What can hang from each mark
k368: k446 k567
k446: k289 k368 k370
k964: k446
k883: k323
k567: k368
k656: k446
k323: k567 k883
k289: k438 k446
k370: k382 k446
k438: k289

Every row comes from one small tree of marks. The marks that hang from a mark follow it in brackets, in the order of their numbers. Every link used is in the known rows. Which tree was each row made from?
Known rows
k567{k368{k446{k289 k370{k382}}}}: [ 18 -18   1 -27 -15   1  50 -29  51 -15  36   1  -7  32   0 -64  84  18
  33   0  15   0]
k438{k289{k446}}: [ 25  -7  -3  18 -14  -1  28  11   0   7   9   4 -14  12   7   1   2 -36
  14 -19   0 -12]
k446{k289{k438} k370}: [ 25   6   3  17   6 -23  48 -23  28 -10  28 -21 -19  58 -12 -14  22  38
   5 -24  -5 -17]
k323{k567{k368} k883}: [  3  -6 -20 -21 -39 -18 -28   1  46   1  -5 -29 -13 -37 -41 -45 -21  21
   1 -15  17 -27]
k446{k289 k370}: [ 14 -11   3   6  -5 -12  44 -21  25  -2  15 -12 -13  34 -19 -11  28  15
  15 -14  17   5]
k567{k368{k446{k289{k438} k370}}}: [ 42  -2  -7 -15  -7 -23  57 -35  41 -32  62 -12 -17  57  -5 -36  69  14
  29 -17  10 -14]
k289{k446{k368{k567}}}: [ -6   8 -53  17  -8  11  22  40  32  12  32  22 -20   1  -7  11 -19 -23
   0  -1  42  21]
k964{k446{k289 k368{k567}}}: [  4 -14 -10   2  -5   9  30 -15  35  11  31  22 -25   7 -25   5 -15  -4
   5 -30  40  15]
k964{k446{k368 k370{k382}}}: [ -9 -27 -27 -17 -23  20  36  14  58   9  10   9  -6  20  -3 -58  14  29
 -20   2  36  46]
k289{k438 k446{k368 k370{k382}}}: [  3   1 -52   9  -6  10  53  37  61   6  42   0 -20  53  13 -54  19  30
 -23  -1  17  12]
k964{k446{k289}}: [  6  -8  28   2  -1   6  14 -34  -2   0  21  -4 -25  11  -4  -2  10 -22
  -4 -27  19  -2]
k289{k446{k368}}: [ -7 -10 -45  10  -5  20  31  28  17   8  38  21 -14   5  17  -8   5 -36
  -9   3  37  19]
k883{k323}: [  7  10  -9 -12 -11   3 -13  -6   9  20  10   4  20  12  -2  12  -1   2
  -7  17   9  -3]
k438{k289{k446{k368{k567} k370{k382}}}}: [ 21 -17 -50  12 -32   4  62  40  78  21   6  21 -15  32 -16 -34   0  26
  17 -14  23  23]
k883{k323{k567{k368}}}: [  8  13 -29 -37 -32 -11 -29   8  41  11   8   6   7 -19 -44 -19   7   0
  25   2  12 -23]
k964{k446{k289{k438}}}: [ 16   7  28  11   8  -6  17 -37   2  -8  35 -16 -32  34  -2  -7   4  -1
 -15 -41  -1 -26]
k656{k446{k368}}: [ -5 -25 -45  -1  -2  11  23   0   8  -8  16  15 -21  -6  25  -8  -1 -25
  -7  14  39  19]
k368{k446{k370{k382}} k567}: [ 12   7  -7   0 -11 -13  20  15  50   2   6  -3   0  23 -27 -23  23  41
   6  14   6  33]
k446{k370}: [  7  -6 -14   2 -12 -12  24   8  23  -6   1 -11  -3  23 -13 -13  12  19
   4   8  18  23]
k289{k446{k368 k370}}: [  1 -14 -60  12 -15  12  54  37  41   6  38  11 -14  27   2 -19  15 -17
  -6   9  55  41]
k964{k446{k370}}: [  5  -7  -1  -3 -22  -7  14   6  21  -7   5 -16 -16  20 -17 -17   6   2
 -13  -2  39  37]
k567{k368{k446{k289}}}: [ 21 -15   7 -22  -4  -2  31 -42  13 -17  48   9  -7   9   3 -22  63 -28
  35 -10  14 -14]
k370{k446{k368}}: [ -7 -35 -46 -12   6  18  15   7  23 -23  22  23  17  -8  22  -2  13 -32
  -6  14  17  42]

Which tree is each row?
[ 15 -12 -22 -28 -46 -23  -2   4  79  -1  11 -36  -6 -10 -46 -88  26  52
  -1   4  14   5]  k323{k567{k368{k446{k370{k382}}}} k883}
[ -4 -15 -59  -2 -15   1  34  24  62   0  -2  10 -29  14  -2 -33  -3  29
  -1  19  46  39]  k656{k446{k368{k567} k370{k382}}}
[ 34   1   6 -16   5 -12  35 -45  18 -27  60  -1 -14  36   6 -27  57  -4
  24 -22  -8 -35]  k567{k368{k446{k289{k438}}}}
[ 31  -4   1 -21  -5 -12  55 -37  54 -21  51 -10 -13  57   4 -68  79  37
  20 -12  -7 -20]  k567{k368{k446{k289{k438} k370{k382}}}}
[ -2  -5 -28  -4 -14  10   7  15  31   5  14  22 -14  -5 -21   4 -28  -2
 -11 -12  42  34]  k964{k446{k368{k567}}}
[-12 -39 -21 -16  15  32  35 -20  37 -13  26  25   7   6  28 -30  38 -11
   3  -1  -2  18]  k370{k382 k446{k289 k368}}
[ 18  -8 -16 -22 -36 -23 -20  -6  41  -7  23 -26  -4 -32 -39 -46   5   6
   4  -5  16 -12]  k323{k567{k368{k446}} k883}
[ 28   3  -5 -30 -20 -13   3 -29  36   5  51   7   4  -2 -44 -17  49 -17
  38  -2  10 -28]  k883{k323{k567{k368{k446{k289}}}}}
[ 19 -30 -44   5 -31  15  71  26  62  17  13  18  -6  38   7 -51  22  13
   9  -9  16  20]  k438{k289{k446{k368 k370{k382}}}}
[  3   3 -67  17 -22  -2  45  48  55   8  31  14 -23  24 -20  -2  -8  -4
   2   4  62  44]  k289{k446{k368{k567} k370}}
[ 30   6 -37 -36 -39 -25   2   9  59  -4  38  -2  13   8 -54 -31  45   7
  29  21  27  13]  k883{k323{k567{k368{k446{k370}}}}}
[ 24 -15   3 -14 -27 -22   1 -35  44  -3  37 -25 -15 -18 -43 -44  22   4
  15 -25  13 -30]  k323{k567{k368{k446{k289}}} k883}
[ 22 -12 -10  12 -27   1  46  21  39  13  -1  -6 -16  36   2 -42  23   8
  10 -12   2   4]  k438{k289{k446{k370{k382}}}}
[ 14   3  22   5  -3  -5  37 -25  38  -1  24 -25 -34  58  -6 -50  26  44
 -18 -31  -1 -10]  k964{k446{k289{k438} k370{k382}}}
[ 29 -32 -51  12 -31   3  75  23  48   9  26  16  -8  36  -2 -24  12 -12
  16 -12  34  26]  k438{k289{k446{k368 k370}}}
[ 13 -14 -16 -36 -23  -2  30  -1  48 -16  22   1   3  20   1 -65  67  22
  17  19  14  19]  k567{k368{k446{k370{k382}}}}
[ 18   4 -24  12  11  -8  43 -17  42   4  39  16 -17  35 -17   5 -12  35
  10 -36  -1 -20]  k446{k289{k438} k368{k567}}
[ 19   2  10   7  -3 -10  41 -15  51   3  22  -3 -11  35 -29 -23  40  39
  21  -3   4  17]  k368{k446{k289 k370{k382}} k567}
[ 11 -38 -40   7  -6   0  69 -22  34 -10  31   7 -33  31   8 -19  28 -10
   8   4  56  23]  k656{k446{k289 k368 k370}}
[  1 -26 -21  -8  25  20  38 -23  43 -18  41  14   0  31  32 -32  33   8
  -9 -16 -23  -4]  k370{k382 k446{k289{k438} k368}}
[ -5 -30 -52  -8 -14  12  44  11  46  -1   3   7 -21  19  21 -52  21  17
 -11  26  38  35]  k656{k446{k368 k370{k382}}}
[ 14   2 -30   8   2  -6  60  -5  81  10  25   6 -16  57 -20 -38   9  79
   5 -27  -1  -5]  k446{k289{k438} k368{k567} k370{k382}}
[ 18  21 -28  24  -5 -15  32  29  21  -9  36 -25 -30  50   3 -13  11   1
 -18  -7  19   5]  k289{k438 k446{k370}}
[ 12 -14 -22   3   2   4  70 -16  67   7  34   4  -9  62   0 -54  32  66
  -2 -21  -6  -6]  k446{k289{k438} k368 k370{k382}}
[ 23   8  16  11   9 -13  23 -29  12  -1  34   7 -10  14 -24  22  18  -5
  24 -12   4  -1]  k368{k446{k289} k567}
[  0 -26  -3  -3  -3  19  41 -28  20   7  39  19 -15  11  -1 -12   9 -17
  -4 -25  34  12]  k964{k446{k289 k368}}
[  3 -10  10   1  -2   2  42 -19  40   8   5 -10 -10  36  -9 -40  40  40
  10 -10   0  -1]  k446{k289 k370{k382}}
[ 32 -17 -11 -13 -42 -35  22 -29  66 -10  36 -36 -17   4 -59 -56  34  24
  18 -16  31  -9]  k323{k567{k368{k446{k289 k370}}} k883}
[  3 -10 -29   0  23  13  28 -11  56 -15  34  18  -8  27   9 -14   9  22
  -2 -20 -17  -1]  k370{k382 k446{k289{k438} k368{k567}}}
[ 31 -12 -19  19 -28 -12  50  19  27   2  11  -8 -17  35  -6 -11  13 -16
  17 -13  20   9]  k438{k289{k446{k370}}}
